In the rows, 128 means zero.
Known rows, with every step that occurs
rafofe > dusiki: [171 140 117 139 157 167 133 102 115 174 121 104 117 133 113 167 176 115
  96 149 108 131 128]
nekuv > dusiki > rafofe: [138 182 149 133 141 119 153 109 123 107 142 152  61 127  92 189 179 135
 102 125 115 144  88]
dusiki > rafofe: [129 171 131 104 137 129 188 105 128 126 122 185  91 126 118 172 167 148
 152 107 104 110  95]
zipima > rado: [142 148  74 149 139 132 167  71 140 120 135 136 164 141 125 152 134 144
 135 102  98 106  99]
rado > zipima: [138 126  90 154 126 147 128 132 115 136 122 153 144 164 143 164 202 112
  91 136  94 138  97]
nakepi > rado: [140 156  97 144 128 124 116 100 141 134 160 101 165 141 160 137 147 146
 113 143 129 138 130]
nekuv > dubu > zazeni > nakepi: [162  99 135 133 157 155 142 136 117  76  83 136 150 125 134 105  90 123
 144 117 106 167 130]
nekuv > dubu > rafofe: [161 102 112 123 114 194 111 140  36  62  93 155 130 132 138  73 129  87
 178  67 117 146  65]
zazeni > dusiki: [189 147 122 142 151 153 149 110 147 160 140 136 127 126 112 185 131 129
  92 129  82 151  97]
dubu > nekuv: [117 164 117 148 126 137 116 110  91 119 121 115 145 150 140 133 177 124
 140 106 138 123  83]
nekuv > dubu > rafofe > nakepi > rado: [132  80 134 124  95 173 102 147  70  91 121  83 153 143 150  29  87  96
 152 100 165 125 120]
dusiki > rafofe > nakepi: [113 148 149  98 132 131 214 105 136 156 115 153  83 127 102 140 145 141
 142 117 126  89 107]
dubu > zazeni: [182 145  85 136 155 137 135 108 163 101 136 120 140 136 119 144 132 130
 145 105 129 138 102]
rafofe > dubu > nekuv: [105 175 143 114 144 119 114 112  58 135  94 127 163 127 137  99 136 128
 168  97 123  99 109]
nakepi > nekuv > dusiki > rafofe > dubu: [ 73 174 153 101 130  76  95 125 112 154 141 157  90  89 117 158 121 136
 148 140 120 118 145]
zazeni > nakepi > nekuv: [ 90 123 108 138 131 129 136 106 141 173 116 158 156 102 170 142 140 138
 133 172  94 161 156]
nekuv > dubu: [148 119 111 122 129 173 121 126  77 108 103 143 128 131 145 126 121 101
 163  93 103 151  73]
dusiki > rafofe > nakepi > rado > zipima: [ 87 121 151 136  98  97 150 149 155 151 151 118 128 165 137 131 166 148
  72 155 154  92 158]
nakepi > nekuv > dubu > zazeni: [125  94  83 123 116 135  47 151 146 102 145 109 151 112 163 123  63 101
 178 105 151 149 115]
nakepi > nekuv > dusiki > rafofe > dubu > zazeni: [102 167 137 105 141  62  86 139 158 116 150 131  99  92 106 151  86 137
 159 129 153 116 161]
nekuv > dubu > zazeni > dusiki: [214 106 125 136 149 157 105 154 153  96 136 101 135 124 107 150  54 118
 125  94 117 156  96]
nekuv > dubu > zazeni > nakepi > rado > zipima: [139  72 137 177 122 122  78 178 139  74 120 105 196 159 168 104 112 131
  76 159 134 167 176]
zazeni > nakepi > rado > zipima: [115 113 130 181 123 116 129 132 133 143 128 131 188 158 171 131 190 151
  46 190 102 158 182]
nakepi > nekuv > dubu > zazeni > dusiki > rafofe: [142 108 143 114 116 104  86 175 188 114 161 138 106  95 125 167  32 135
 159 103 140 130 131]

Rows
[ 99 139 151 146 142  77 122 129 190 107 145 137  96  96 110 174 130 152
 106 170 141 167 174] -> dubu > zazeni > nakepi > nekuv > dusiki > rafofe
[116 113  98 145 147 112 118 115 188 144 126 129 164 104 154 137 110 141
 139 164 120 160 176] -> dubu > zazeni > nakepi > nekuv
[144 178 136  83 165  91 163 121 137 107 101 167 114 108  99 124  92 154
 180  87 123  81 134] -> dusiki > rafofe > dubu > zazeni
[119  53 133 148  74 164  79 178  63  91 121  90 170 178 154  32 129  89
 102 121 163 126 129] -> nekuv > dubu > rafofe > nakepi > rado > zipima
[111  86  93 118  91 169  56 149  60  93 118 146 141 112 170  77 106  78
 198  88 135 147  93] -> nakepi > nekuv > dubu > rafofe
[ 98 129 169 162 101  93 120 153 151 133 169  87 103 168 109 156 177 138
  27 183 165 125 153] -> nekuv > dusiki > rafofe > nakepi > rado > zipima
[130 116 176 151 107  95 154 163 191 175 172 109 122 151 116 159 134 155
  32 170 137 104 170] -> zazeni > dusiki > rafofe > nakepi > rado > zipima
[181 122 118 134 146 182 123 114  73 138 107 116 115 137 107 112 190 105
 117 119 121 128 122] -> dubu > rafofe > dusiki
[ 72 148 161 141 130  94 135 115 142 146 135 165  86  95 126 181 165 149
  99 180 107 166 164] -> zazeni > nakepi > nekuv > dusiki > rafofe
[177  89 136 128 130 202  94 145  32 102  89 109 111 132 121  83 138  78
 139  95 123 137 104] -> nekuv > dubu > rafofe > dusiki
[132 128  95 165 111 120  88 138 141 133 161 110 178 170 167 149 187 132
  64 159 123 143 140] -> nakepi > rado > zipima
[145 110 108 119 123 175 167 106  85 123  98 124 122 142 113  69 155 104
 144 105 135 117  93] -> dubu > rafofe > nakepi
[ 61 135 127  99 107 104 159 113 163 188 139 148  98 108 136 144 116 136
 157 140 145  92 140] -> dusiki > rafofe > nakepi > nekuv
[116 183 151  77 152 107 182 109  95 140  91 195 106 104 115 133 127 150
 178  97  95  84 122] -> dusiki > rafofe > dubu
[ 95  93  91 116  96 151 110 120 111 157 126 116 133 122 146  70 129 104
 163 127 148 118 125] -> dubu > rafofe > nakepi > nekuv
[ 90 121 111 141 112 124  98 112 143 181 163  72 114 124 122 144 131 106
  97 175 151 154 127] -> rafofe > nakepi > nekuv > dusiki
[136 168 196 115 182  83 175 122 134  91  91 155  97  97  76 131 112 160
 122 139 109 133 171] -> nekuv > dusiki > rafofe > dubu > zazeni > nakepi
[127  83 114 156  91 138 107 148 105 122 136  90 167 176 147  63 174 111
  81 143 161 118 141] -> dubu > rafofe > nakepi > rado > zipima
[100 154 157 112 114 104 178 112 161 157 153 112 122 135 129 129 124 162
 120 139 153  91 151] -> dusiki > rafofe > nakepi > rado
[180 134 161 110 152 114 197 133 218 148 144 114  91 123  64 162  81 154
 107 115 144 100 125] -> dubu > zazeni > dusiki > rafofe > nakepi
[ 79  79 110 107  98 149  98 139 115 169 129 101 136 118 161 102  67  92
 169 131 140 130 116] -> rafofe > nakepi > nekuv > dubu
[150 184 154 104 168  85 139 129 133  84 124 133  86 114  69 149 109 145
 140 108 136 112 129] -> nekuv > dusiki > rafofe > dubu > zazeni
[137 114 115 135 107 152 134 113 113 126 137  84 159 147 138  53 138 122
 128 124 163 119 131] -> dubu > rafofe > nakepi > rado
[ 59 101 143  88  92 123 125 149 119 154 128 140  93 109 148 118  73 116
 187 114 146 102 123] -> dusiki > rafofe > nakepi > nekuv > dubu
[196 157 147 123 156 110 164 133 208 115 149 147  99 113  80 193 106 162
 119 103 120 116 116] -> dubu > zazeni > dusiki > rafofe
[100 126 117 112 159  92 117 120 154 155  99 145 176  86 150  99  72 145
 166 157 111 135 200] -> rafofe > dubu > zazeni > nakepi > nekuv
